What can hang from each mark:
kesan: nukid tupat
tupat: butetoz kesan padu rofi
murere: padu
padu: murere tizi tupat
butetoz: tupat
nukid: kesan

Every row comes from one small tree of marks. Brackets hold a mark, then the marks that hang from it, in alphabetical order. Every link used is in the known rows. Which tree was each row made from?
Known rows:
(murere (padu tizi (tupat butetoz kesan))): -4.7 -12.4 -1.2 -0.7 -21.4 10.0 -9.3 -29.7 31.5 -17.1 -8.2 2.5 -13.0
 10.7 -7.5 -5.8 2.4 19.4 11.1
(nukid (kesan (tupat (padu tizi) rofi))): 8.5 -15.2 -22.3 5.6 -16.8 10.0 1.3 -2.9 22.0 2.1 1.4 12.0 -0.8 -4.6
 -16.9 5.0 3.9 18.5 -2.3
(tupat (padu tizi) rofi): 9.1 -14.5 -13.7 9.2 -4.3 0.5 7.0 -9.0 8.8 0.5 -8.1 5.5 -6.9 -9.6 -16.1
 6.7 14.6 11.8 0.4
(nukid (kesan (tupat rofi))): 4.0 -26.2 -8.1 2.8 -19.3 6.7 7.4 4.5 29.4 -6.0 11.5 6.1 -13.3 2.9 -21.0
 8.5 -12.3 15.9 -3.9
(butetoz (tupat padu rofi)): 16.8 -17.2 4.0 24.6 -7.7 10.8 11.1 -12.7 21.1 5.0 -8.5 5.0 -11.8 8.9
 -12.3 15.7 17.2 7.7 2.1
(nukid (kesan tupat)): 9.4 -24.0 -4.5 -5.8 -27.3 6.3 6.1 7.7 34.5 -10.2 13.2 1.1 -21.3 10.3
 -27.4 -4.7 -17.3 15.9 -0.8
(kesan nukid (tupat rofi)): 15.7 -35.5 0.9 1.1 -12.4 5.7 19.7 4.4 31.1 1.3 3.1 10.7 -6.7 21.2 -6.0
 -3.7 1.0 8.6 -11.1
(murere (padu tizi)): 6.1 -19.3 -17.2 -8.7 -23.0 -8.6 5.2 -8.9 21.4 -13.4 -4.2 -8.0 -13.4 -0.2
 -25.1 -14.3 5.5 9.1 3.7
(tupat (kesan nukid) (padu tizi) rofi): 10.6 -16.1 -3.5 1.7 -0.5 7.0 15.5 -18.2 21.2 -4.1 -6.7 10.9 -2.5 -6.3
 0.3 7.6 12.9 12.7 -0.9
(nukid (kesan (tupat butetoz padu rofi))): 8.2 -21.4 -10.4 18.8 -1.8 13.5 -1.4 -1.7 14.8 5.0 -10.7 17.7 -3.7 17.9
 -7.6 18.1 4.0 17.1 -13.3
(murere (padu (tupat butetoz (kesan nukid)))): 4.4 -27.8 14.6 -3.1 -13.2 9.5 7.1 -29.5 35.3 -15.9 -11.2 2.2 -12.2 33.4
 10.5 3.1 2.6 13.3 -0.5
(tupat butetoz kesan (padu tizi) rofi): 2.8 -5.2 -7.0 18.1 5.9 10.1 -4.7 -18.5 9.5 -1.5 -15.2 17.0 -7.5 -5.2
 -7.6 11.2 11.8 17.7 -1.3
(tupat butetoz padu): 16.9 -18.0 1.5 12.5 1.3 3.6 2.5 -5.2 6.2 -0.6 -17.7 6.5 -17.8 19.4 -12.9
 6.5 8.3 11.1 -7.9
(tupat butetoz kesan (padu murere tizi)): 3.6 6.0 -7.1 6.5 -9.7 14.4 -4.6 -23.9 26.5 -3.1 -24.8 4.7 -10.1 -11.4
 -8.2 -14.8 6.6 15.4 10.3
(padu murere tizi): 3.0 -3.1 -10.1 -9.0 -31.6 -2.4 5.2 -12.2 34.9 -5.5 -4.4 -13.4 -17.8
 -17.5 -24.4 -30.9 -2.2 10.7 15.1
(butetoz (tupat kesan)): 11.0 -12.4 16.0 8.7 -21.9 12.9 8.2 -13.0 41.5 -13.9 8.7 0.4 -28.8 4.9
 -23.3 -1.9 -7.0 11.0 14.0
(padu murere (tupat kesan)): -3.2 -9.7 15.0 -7.6 -28.1 17.4 7.8 -24.7 50.0 -18.5 -1.4 -6.5 -26.0
 -10.9 -10.5 -7.9 -16.3 16.1 23.2
(tupat butetoz (kesan nukid) rofi): 4.1 -22.3 12.2 9.7 3.3 4.8 10.5 -13.9 21.5 -6.7 -5.1 10.3 -12.9 16.8 1.6
 10.0 1.5 13.2 -9.0
(murere padu): 8.9 -28.9 -6.1 -6.7 -14.7 -7.5 13.4 -5.8 19.7 -16.4 -5.9 -7.7 -19.8 8.1
 -21.9 -0.1 0.1 6.1 -1.2
(tupat butetoz kesan padu): 11.5 -13.6 6.7 12.4 6.2 11.5 2.2 -10.8 12.9 -8.7 -16.0 13.8 -21.2 11.3
 -10.2 11.9 0.9 14.0 -3.0
(murere (padu (tupat butetoz))): 2.3 -26.6 3.7 3.5 -17.0 3.6 -1.7 -19.1 22.7 -11.3 -12.9 -3.7 -16.2 29.4
 -6.4 1.5 4.1 13.1 1.0
(tupat butetoz kesan padu rofi): 5.1 -15.6 3.7 22.2 15.3 11.4 2.6 -13.8 6.9 -5.4 -18.8 17.3 -13.6 3.2
 -4.5 25.3 5.9 15.5 -6.3

Which tree is each row?
24.7 -17.1 17.9 8.2 -11.4 17.2 17.9 -19.5 38.9 -3.9 -3.8 5.4 -14.3 20.5
 -0.9 3.6 10.4 6.9 4.2 -> (butetoz (tupat (kesan nukid) padu))
18.6 -18.3 15.3 17.5 -3.6 17.6 19.4 -22.8 32.1 -0.2 -6.9 10.9 -7.4 12.3
 4.9 17.5 15.4 7.5 0.9 -> (butetoz (tupat (kesan nukid) padu rofi))
19.5 -18.0 -14.9 1.0 -18.1 11.3 3.3 3.5 25.3 2.2 -4.6 13.4 -9.1 6.8
 -21.0 -15.8 5.6 13.6 0.6 -> (kesan (tupat (padu tizi)))
12.6 -2.0 -17.3 9.1 -18.2 16.1 -7.4 -9.4 29.9 11.5 -25.3 11.2 -1.0 7.7
 -10.2 -30.1 10.7 14.3 2.5 -> (kesan (tupat butetoz (padu murere tizi)))
6.4 -13.7 -15.1 6.1 -16.1 14.8 9.8 -7.1 33.3 2.8 -12.6 5.1 -2.0 -9.6
 -8.8 6.1 -0.8 14.4 1.3 -> (nukid (kesan (tupat (padu murere) rofi)))
3.9 -16.5 19.7 -13.7 -29.1 14.6 17.7 -28.6 55.3 -14.1 -1.3 -7.9 -18.4
 3.2 3.5 -12.4 -10.2 12.5 16.7 -> (padu murere (tupat (kesan nukid)))
12.9 -25.6 7.2 5.5 8.0 8.5 22.3 -14.5 19.6 -7.0 -8.2 12.2 -8.8 2.9 4.0
 21.8 6.3 9.0 -6.5 -> (tupat (kesan nukid) padu rofi)
-1.2 -23.5 11.6 15.0 -11.0 7.4 -2.0 -16.5 18.8 -3.6 -2.5 2.8 -17.2 18.6
 -5.2 11.5 2.4 17.3 0.0 -> (padu (tupat butetoz rofi))
-9.0 -9.4 5.4 10.2 -13.7 13.8 -9.8 -26.6 25.8 -8.9 0.9 9.1 -14.1 -0.8
 -6.3 3.1 0.0 23.3 11.2 -> (padu tizi (tupat butetoz kesan rofi))
17.3 -15.7 -7.9 2.1 -16.1 15.6 11.9 -2.0 34.7 2.7 -17.8 7.2 -10.2 1.9
 -13.1 -14.6 -0.1 9.2 3.2 -> (kesan (tupat (padu murere)))
2.6 -28.7 19.7 -1.9 -12.8 11.6 17.7 -22.8 36.8 -13.2 7.8 4.0 -15.1 8.2
 4.3 13.8 -5.4 15.1 5.3 -> (padu (tupat (kesan nukid) rofi))
28.4 -32.9 1.3 -1.8 -9.0 10.8 20.0 3.9 29.6 3.3 -6.7 12.8 -7.9 29.9 -3.4
 -6.8 5.8 7.8 -11.1 -> (kesan nukid (tupat padu))
9.2 -3.5 -1.3 20.2 -11.7 17.7 3.5 -22.7 27.6 -0.9 -3.8 10.7 -7.9 -10.6
 -12.4 8.0 15.9 14.5 13.0 -> (butetoz (tupat kesan (padu tizi) rofi))
6.8 -3.0 3.3 9.9 -0.8 14.8 2.8 -20.3 25.5 -5.4 -27.6 6.7 -16.3 -3.0 -4.9
 -0.4 1.1 12.0 5.4 -> (tupat butetoz kesan (padu murere))
-1.8 -21.5 9.7 2.1 -12.8 11.5 -1.1 -26.4 27.9 -20.0 -9.8 2.4 -19.5 20.3
 -4.8 7.2 -2.8 16.8 5.9 -> (murere (padu (tupat butetoz kesan)))
9.2 -4.5 -3.9 9.5 -1.9 10.6 -5.6 -15.2 14.9 -6.1 -13.1 12.7 -15.6 0.5
 -12.8 -1.7 6.4 17.6 2.7 -> (tupat butetoz kesan (padu tizi))
6.5 -22.5 23.9 -0.2 -15.1 13.7 5.6 -23.3 36.1 -11.1 -0.3 3.7 -20.8 29.2
 5.7 -1.0 -5.3 16.9 2.4 -> (padu (tupat butetoz (kesan nukid)))
1.4 -21.4 -6.6 12.2 -12.8 8.7 -3.5 1.6 22.4 -0.2 2.0 10.4 -10.6 16.8
 -15.7 7.8 -6.7 19.1 -10.5 -> (nukid (kesan (tupat butetoz rofi)))
10.2 -20.0 16.0 0.6 -4.9 4.0 9.0 -11.7 27.1 -10.3 -4.1 4.2 -20.4 23.2
 -3.5 -3.7 -4.8 11.8 -5.7 -> (tupat butetoz (kesan nukid))
11.8 -19.9 19.1 11.4 -13.8 11.2 17.5 -19.4 40.5 -5.2 6.1 3.4 -13.7 11.9
 -4.0 6.4 4.5 8.6 4.7 -> (butetoz (tupat (kesan nukid) rofi))
20.2 -22.9 -2.8 14.6 -2.5 14.6 0.6 4.3 17.3 5.2 -16.5 19.1 -11.5 29.4
 -11.2 -2.2 5.4 13.2 -9.7 -> (kesan (tupat butetoz padu))
13.3 -13.2 9.0 23.9 -2.1 18.4 10.6 -18.9 26.7 -4.2 -5.6 11.6 -14.6 -0.8
 -9.4 22.0 10.0 11.2 7.2 -> (butetoz (tupat kesan padu rofi))
10.4 3.6 -9.5 17.0 -22.8 13.2 5.2 -26.4 34.3 11.0 -16.7 -3.2 0.0 -13.8
 -10.2 -11.4 22.6 9.7 15.5 -> (butetoz (tupat (padu murere tizi) rofi))
-0.6 -5.5 -1.0 -10.2 -41.3 7.6 1.9 -24.1 44.5 -6.9 -0.7 -14.2 -16.9
 -10.6 -15.3 -28.4 -3.0 15.5 22.5 -> (padu murere tizi tupat)
17.4 -19.8 13.0 7.8 5.4 9.4 10.0 -14.3 19.2 -4.5 -15.9 11.4 -13.6 24.3
 4.3 6.7 5.8 10.7 -9.5 -> (tupat butetoz (kesan nukid) padu)
-4.3 -23.6 -11.2 -2.2 -24.3 0.2 3.0 -23.5 25.0 -10.4 -1.8 -4.4 -5.5 -1.0
 -9.6 1.8 10.4 15.5 9.1 -> (murere (padu tizi (tupat rofi)))
13.2 -9.0 8.9 4.0 -1.3 12.8 11.6 -24.2 30.3 -1.7 -28.1 4.4 -9.2 12.0 9.2
 -5.7 6.4 9.3 -1.6 -> (tupat butetoz (kesan nukid) (padu murere))
1.6 -20.6 -7.9 -10.5 -33.1 0.9 1.9 -20.3 30.3 -14.7 -1.0 -9.2 -12.9 6.5
 -15.7 -11.5 5.0 14.3 12.3 -> (murere (padu tizi tupat))
-6.1 -17.8 16.2 14.9 -5.5 15.0 -2.0 -22.2 25.7 -11.6 -1.0 10.1 -19.6 8.6
 -3.2 18.5 -4.8 21.0 5.5 -> (padu (tupat butetoz kesan rofi))
